Every row comes from one small tree of marks. The marks that hang from a mark follow it in brackets, in the order of their numbers. Every link used is in the known rows. Which tree was each row made from?
In the rows, zero is written as 128.
Known rows:
j386[j223[j808] j389]: [134 115 117 102  50 113 179 117 158 161  64  75 139 140  77 113 152 138
 120 156  96 123 142 123 136  81 150 118  88  99 116 111 111  59 136 126
  94 182 188  92 114  92 218]
j214[j999[j394[j808[j203 j959]]]]: [ 72 123 139  98 147 121 129  95 133 130  74 118 149 162 144 130 103 168
 150 207 123  74 180 120 101 106 171 106 147 162 153 146 124 128 162 141
 112  33 145 145 104 131 126]
j223[j386]: [110 109 141 137 119 129 128 133 154 137 113 120 114 136 114 108 139 148
 128 120 123  85 110 110 135 121 144 147 145 128  86 103 162 114 135 157
 116 139 152 108 128 109 175]
j223[j386[j389] j808[j203 j959]]: [137  81 129 127 134 144 172 168 170 127  88  58  90 124  45 152 128 132
 125 175  64 109 140 110 162  93 149  78 108 112 169 144  73  81 181 117
 126 125 174  68 109  96 171]
j214[j999[j394[j808[j203]]]]: [ 81 141 136 112 143 128 132  75 121 135  79 118 146 164 160 124 103 140
 154 194 128  74 154 124  92 115 167 115 129 152 121 126 150 142 148 143
 100  65 171 136 108 111 131]
j499[j962[j591]]: [ 86 135 152  91 161  86  76 129 149 107 123 138 170 139 139 112 197 149
  93  89 175 132 133 146 135 125 139 134 184  96 134 100 139  83  99 180
 106 150 138 124 139 112 157]
j386[j223 j389]: [121 109 133  96  65 109 168  88 154 181  69  90 173 143 100 119 157 150
 117 164 110 110 136 111 124  87 153 140 132 132 124 103 128  84 127 144
  98 171 186 107 125 113 222]
j223[j386[j389] j808[j203]]: [140  97 128 139 128 142 171 149 158 135  92  61  97 129  59 143 124 107
 134 164  69 109 114 119 150 101 147  95  95 101 136 126  91  90 165 117
 114 149 191  55 113  75 180]
j999[j394]: [ 93 134 132 126 105 102 152  91 132 129  81 136 154 146 171 116 138 129
 119 138 130  90 134 118 133  95 158 162 170 139 112 106 193  99 126 123
 125 118 151 111  92 127 154]
j499[j962[j808[j223]]]: [123 127 141 111 139  84  99 118 131 104  85 157 166 131 121 124 209 143
  70  86 166 123 163 152  90 104 154 161 141 113 127  85 114  91 118 188
 112 182 131 115 175 124 147]
j978[j999[j394[j808]]]: [ 95 163 136 117  97 109 120  72 130 125  84 158 154 145 177  93 162 154
 127 147 123  74 135 132 102 119 111 160 161 154  87 108 159 157 146 135
 123  97 179 158 118 116 178]
j999[j394[j808]]: [101 146 134 118  93 110 144  74 124 107  74 141 164 153 151 105 121 131
 130 162 144  64 147 126 104 118 163 163 152 138  81 108 165 123 137 133
 131  87 162 154 113 114 161]
j394[j808[j203 j223[j386]]]: [134 119 145 149 153 139 111 122 120 112 109 110 133 137  85 135 118 158
 132 192 108  68 131 111  82 135 158 136 126 148 140 107  86 184 158 145
 139 100 144 154 156 109 181]
j978[j999[j394[j808[j223[j386]]]]]: [110 149 134 124 101 134 109  99 118 135  98 152 122 133 153 118 131 154
 134 170  99  76 132 130  91 116  83 162 129 173 122  86 141 177 167 127
 151 105 141 142 138 122 176]
j999[j394[j808[j203 j223 j959]]]: [112 126 139 130 141 110 131  99 113 101  76 121 180 141 126 148 113 162
 112 219 110  78 181 114  93  99 177 136 162 173 186 131  95 155 163 110
 153  51 126 165 122 151 149]
j978[j999]: [106 143 138 131 132  98 111  91 158 148 109 155 138 131 154  88 210 169
 105  99 125  89 114 122 125 119 116 133 170 144 101 105 159 140 133 154
  86 141 173 140 119 123 195]
j223[j386 j808[j203 j394 j959]]: [135 112 134 146 147 178 144 186 158 116 123  79 108 110  47 139 105 131
 135 168  66 109 116 110 152 115 148  83 114 126 167 148 114  96 152 106
 134 115 118  94 102 121 147]
j962[j808[j959]]: [125 119 152 110 139  96 117 124 169 106  81 137 152 140 123 118 196 168
  94  98 139  94 178 112 131 120 157 141 143 124 130 131 137  79 133 179
 100 143 174 129 131 133 143]
j962[j499 j591]: [119 157 153  98 185 108  83 146 145 117 145 103 163 146 154 118 180 156
 100 111 133 146 159 125 129 166 136 146 172  95 144 102 157  79 109 173
  93 177 218 151 107 118 130]
j499[j962[j591 j808]]: [111 142 156  81 165  87  65 139 155  89 110 143 173 141 146 126 216 139
  86  58 178 143 161 150 129 136 129 151 154  74 130  99 128  61 100 199
  94 191 171 115 166  95 133]
j214[j999]: [ 79 120 149 108 142 108 121  96 153 163  99 138 125 153 140 101 166 161
 128 122 137  85 139 124 108 118 161 113 127 141  96 114 180 103 125 180
  64 119 149 109 102 118 155]
j808[j203 j223[j386[j389]] j394]: [152 102 134 139 164 170 162 134 133 175 100  78 160 113  55 160 105 119
 119 211  51 107 111 103 103 112 131 103 107 160 199 108 112 136 152 114
 140 155 136  83 133 120 163]
j386[j223[j808[j394]] j389]: [147 125 121 105  58 154 187 121 153 171  78  67 164 124  53 121 132 116
 123 177  78 130 123 126 127  85 140 102  77 110 137 118 134  55 123 112
 106 196 162  84 109 106 204]
j141[j959]: [104 144 139 150 126 122 132 102 174 126  86 140 127 145 158  81 193 144
 109 121 139  86 131 118 113 115 217 141 139 117 106 127 166 116 129 153
 101 150 161 121 145 139 198]
j962[j591]: [105 139 166 107 160  97  89 117 158 115 126 127 155 143 148 117 176 153
 110 114 143 104 134 118 140 145 140 119 162 119 135 113 166 106 106 159
  89 144 163 138 109 120 162]
j214[j999[j394]]: [ 66 124 133 102 121 106 145  85 133 167  80 140 133 151 184 118 125 139
 146 143 133  91 147 126 121  95 151 128 136 150 115 109 214  84 126 146
  90  99 145  94  89 123 129]
j999[j394[j808[j223[j386]]]]: [111 127 144 123  99 137 128 104 108 119  87 133 139 141 128 129  97 136
 137 187 113  70 142 121  85 114 140 168 118 154 111  90 147 146 158 130
 163  97 127 136 136 115 153]
j962[j499 j591 j808]: [146 165 157  93 189 108  78 155 156  97 134 111 172 151 162 134 196 151
  88  82 138 157 185 126 129 178 126 159 139  76 144  96 149  53 106 202
  86 225 246 144 134 102 102]
j962[j808]: [125 134 149 123 133 103 123 105 155 108  88 136 148 143 144 113 190 139
  99  89 145  88 155 119 122 129 157 153 127 116  93 108 158  90 118 180
  88 175 190 120 139 111 149]
j808[j203]: [112 123 138 151 164 100 132 108 144 122 106 112 148 138 132 120 162 149
 116 144 122  89 121 110 132 117 178 119 177 134 131 117 137 134 126 141
  96 124 167 131 117 123 173]
j394[j808]: [114 138 144 127 114 112 115  89 137 103  91 140 155 152 112  86 162 156
 115 141 148  53 144 128  92 144 167 150 148 127  68 116 135 135 131 166
 106 109 172 166 130 107 187]

Write each row's tree:
[122 124 150 133 159 106 108 109 130  99  91 118 169 139  86 130 150 183
  96 205 119  74 171 117  86 125 182 115 159 166 175 132  63 170 158 144
 134  65 130 181 138 144 178] => j394[j808[j203 j223 j959]]
[ 83 140 142  98 117 110 122  72 110 146  73 148 149 157 157 118 114 153
 134 190 139  74 174 136  64 109 152 136 103 171 120 104 161 138 145 153
 114  74 121 136 111 126 140] => j214[j999[j394[j808[j223]]]]
[133  98 132 121  93 137 170 146 165 142  79  84  78 129  64 123 138 110
 123 133  79 101 120 129 142 101 133 110  80  98 100 114 121  68 159 133
 117 161 182  57 109  74 177] => j223[j386[j389] j808]
[134 103 141 144 171 165 128 158 134 143 124 100 149 108  70 160 109 161
 118 197  70 100 125  94 117 113 140 105 140 174 210 126 113 144 150 120
 150 106  88 118 125 156 149] => j808[j203 j223[j386] j394 j959]
[128  74 138 107 116 123 150 134 157 167  78 104 129 126  66 146 147 162
 100 174  82  96 148 106 114  95 138 117 125 159 175 114 102 107 170 139
 139 122 134  93 121 132 172] => j808[j223[j386[j389]] j959]
[131 129 133 142 148 147 145 153 156 107 115  92 139 113  68 132 132 133
 114 171  79 110 137 120 143 112 162  76 137 123 174 155 114  96 136 104
 116 108 127 113  91 135 149] => j223[j808[j203 j394 j959]]
[106 164 131 121 109 106 117  72 117 128  82 167 160 138 172 107 161 155
 110 170 117  77 146 135  78 112 110 155 147 173 128  95 143 180 153 129
 137 104 145 165 129 134 180] => j978[j999[j394[j808[j223]]]]
[ 71 123 147  82 106 117 127  88 135 135  68 140 139 162 144 112 122 170
 144 175 135  69 186 127  98 105 159 124 131 159 120 136 158 107 151 155
 109  46 136 143  98 130 129] => j214[j999[j394[j808[j959]]]]
[116 115 134 144 143 110 139 143 162  93 103  94 118 129  88 127 158 151
 110 144 102 102 150 118 155 104 183  82 145 115 153 151  93  98 148 124
 105  97 152 117  98 124 163] => j223[j808[j203 j959]]
[117 122 152 119 111 102 107 101 135 105  86 141 162 142  83 111 163 186
  90 171 136  60 178 124  78 124 174 135 146 163 139 123  92 149 152 158
 131  76 120 183 132 147 180] => j394[j808[j223 j959]]
[114 122 148 133 151 111 119 116 149  93  93 115 159 145  89 115 147 179
 113 181 127  65 158 110 109 133 186 121 176 143 136 145  83 151 155 148
 116  62 165 183 127 130 176] => j394[j808[j203 j959]]
[123 135 178  82 172 102  77 135 174  94 108 125 163 144 136 134 204 170
 102  95 146 115 184 113 145 145 132 123 141 113 169 133 132  63 122 187
  90 157 184 139 130 123 125] => j962[j591 j808[j959]]
[145 101 141 129 141 139 138 115 131 139  81  83 141 135  60 148 116 141
 121 218  85  73 141 112  80 125 148 124 103 148 151 104  62 165 175 138
 142 118 175 123 155  96 187] => j394[j808[j203 j223[j386[j389]]]]
[164 180 153 107 236 155  88 168 142 104 153  80 197 132 139 157 157 127
 104 128 103 173 166 121 121 188 126 132 130  87 203 111 141  73 106 175
  95 226 233 140 136 116  86] => j962[j499 j591 j808[j203 j394]]
[128 160 159  83 174 127  74 142 151 100 121 134 197 131 130 124 196 120
  93  81 155 141 146 150 118 147 119 141 141  83 153 102 150  53  90 189
 105 199 147 110 156 110 115] => j499[j962[j591 j808[j394]]]
[102 151 131 137 134 115 139  87 118  99  82 116 169 150 149 128 103 132
 131 190 125  73 145 119 108 114 175 142 169 141 121 120 136 143 143 118
 134  77 173 152 116 111 159] => j999[j394[j808[j203]]]
[100 147 134 112 105 100 112  86 131 120  80 166 159 132 157 114 165 187
 104 179 107  79 172 126  86 103 110 143 164 186 161 112 118 168 170 126
 148  70 127 175 121 154 173] => j978[j999[j394[j808[j223 j959]]]]
[138 154 160  84 184 126  73 139 135 108 120 142 201 120 118 141 196 127
  76 100 150 147 159 151  91 139 114 136 122 103 185  90 128  75  95 185
 120 207 112 116 170 125 115] => j499[j962[j591 j808[j223 j394]]]
[117  89 151 126 133 119 121 145 144 137 108 130 117 129  88 131 146 180
 109 148 109  89 144 102 121 104 144 134 145 158 155 116 126 123 155 148
 138 109 103 123 131 146 165] => j808[j223[j386] j959]
[154 114 158 119 142 163 118 156 151 131 102 125 151 112  79 148 148 151
 104 132  95 103 159 109 109 127 123 137  93 153 175 114 134  97 146 159
 140 163 112 111 147 144 123] => j962[j808[j223[j386] j394 j959]]
[118 131 132 124 172  98 110 128 140  95  93 129 169 138 129 128 192 133
  90  96 158 122 149 145 118 111 165 147 164  92 124 106 102  90 118 182
 100 167 172 113 169 106 140] => j499[j962[j808[j203]]]
[116 124 164  70 172  84  58 148 150  87 103 147 180 133 120 145 222 170
  67  90 163 146 194 143 114 121 127 138 149 112 197 109  90  71 118 196
 119 160 116 133 168 132 120] => j499[j962[j591 j808[j223 j959]]]
[135 144 123 141 104 155 161 133 138 141 115  69 164 119  79 124 115 131
 135 181  85 125 109 110 134  97 157  94 104 114 151 125 124  97 115 106
  99 167 143 115 115 115 187] => j386[j223[j808[j203 j394]]]
[137 116 120 119  87 123 178 120 152 153  73  51 146 140  73 134 135 126
 126 182  83 130 129 114 140  79 160  91 101 105 153 121  81  85 142 114
  91 173 194  88 115  92 208] => j386[j223[j808[j203]] j389]
[128 102 151 135 154 139 109 143 136 103 107 103 135 133  69 140 115 183
 119 199 102  68 158 104  93 126 157 120 134 161 165 130  65 171 174 144
 148  65 125 161 151 131 171] => j394[j808[j203 j223[j386] j959]]
[105 140 139 124  98 103 130  72 107 115  74 148 171 142 145 122 122 136
 111 187 135  66 155 130  78 113 158 165 135 158 121  97 149 146 142 128
 144  95 129 154 118 132 161] => j999[j394[j808[j223]]]
[140 124 129 160 154 181 147 167 146 122 125  80 112 111  67 135 103 108
 142 156  72 110  97 117 141 122 142  91 100 110 139 125 135 106 141 112
 120 151 136  84 109  97 156] => j223[j386 j808[j203 j394]]
[141 100 144 115 104 137 140 107 136 146  76 104 138 139  63 128 135 142
 116 190 101  64 146 121  74 124 134 140  86 146 121 100  94 142 170 157
 143 127 161 123 145  99 187] => j394[j808[j223[j386[j389]]]]
[126 134 143 147 155 110 111  91 119 103  98 120 169 142 103 126 148 161
 105 193 128  67 148 116  71 132 177 127 144 148 145 109  91 183 145 146
 118 101 148 176 145 127 183] => j394[j808[j203 j223]]
[134 131 125 126 103 154 153 155 151 135 111  64 163 119  60 136 122 156
 129 194  79 129 135 107 144  89 162  83 124 125 188 141 104  85 131 102
 112 137 122 126 110 137 183] => j386[j223[j808[j203 j394 j959]]]
[162 162 136 119 166 149 127 146 142 123 122 111 184 131 126 121 166 127
  93 106 112 140 165 132 102 164 137 165 123 105 124  94 175  65 106 180
 100 220 213 132 128 116 106] => j962[j499 j808[j394]]
[130 129 136 129 119 145 146 149 160 112 104 114 136 114  68 114 152 136
 107 137  93  96 137 127 141 114 152  94 124 123 143 142 147  73 132 120
 114 120 112 114  85 133 151] => j223[j808[j394 j959]]
[115 141 130 140 139 112 140  85 100 107  76 122 177 144 146 139 109 134
 117 210 118  73 155 122  80 111 171 148 150 166 161 106 113 168 149 114
 146  85 142 158 125 132 154] => j999[j394[j808[j203 j223]]]
[130 146 169 117 206 107  85 128 158  96 120 107 166 144 155 150 180 143
 110 113 134 124 157 114 139 154 143 116 145 103 172 119 121 100 119 172
  82 176 212 133 139 104 132] => j962[j591 j808[j203]]
[121 127 122 140 102 118 149 135 144 127 103  77 134 138 102 120 138 149
 135 163 109 121 127 114 143  88 169 102 123 105 133 118 105  98 127 122
  91 157 169 116 123 110 204] => j386[j223[j808[j203]]]
[115 129 158  87 205  91  66 158 161  79 113 117 177 136 129 153 206 162
  82  96 157 146 176 133 143 131 144 117 180  90 199 124  75  70 118 190
 108 149 160 130 159 117 121] => j499[j962[j591 j808[j203 j959]]]
[156 163 162  81 198 150  85 176 160 101 142 101 194 134 126 142 178 157
  92 106 109 164 192 123 128 180 122 144 135 101 196 121 151  39 113 184
 103 200 203 151 120 132  81] => j962[j499 j591 j808[j394 j959]]
[146 126 140 116 145 151 105 156 129 127 107 141 159 115  82 134 165 124
  94 107 125 127 134 144  91 115 117 158 106 117 136  77 133  85 119 180
 142 197  98  88 182 116 126] => j499[j962[j808[j223[j386] j394]]]
[102 166 129 137 130 117 124  78 131 119  91 133 161 142 175 114 146 149
 137 178 107  80 135 121 107 119 119 135 177 157 127 116 129 175 156 117
 122  82 186 163 121 113 178] => j978[j999[j394[j808[j203]]]]
[119 101 133 147 143 138 137 180 159 106 116  82  87 124  68 136 127 150
 130 148  86 105 133 107 162 105 155  89 128 114 148 143  94 104 164 121
 119 104 143  97 109 108 160] => j223[j386 j808[j203 j959]]
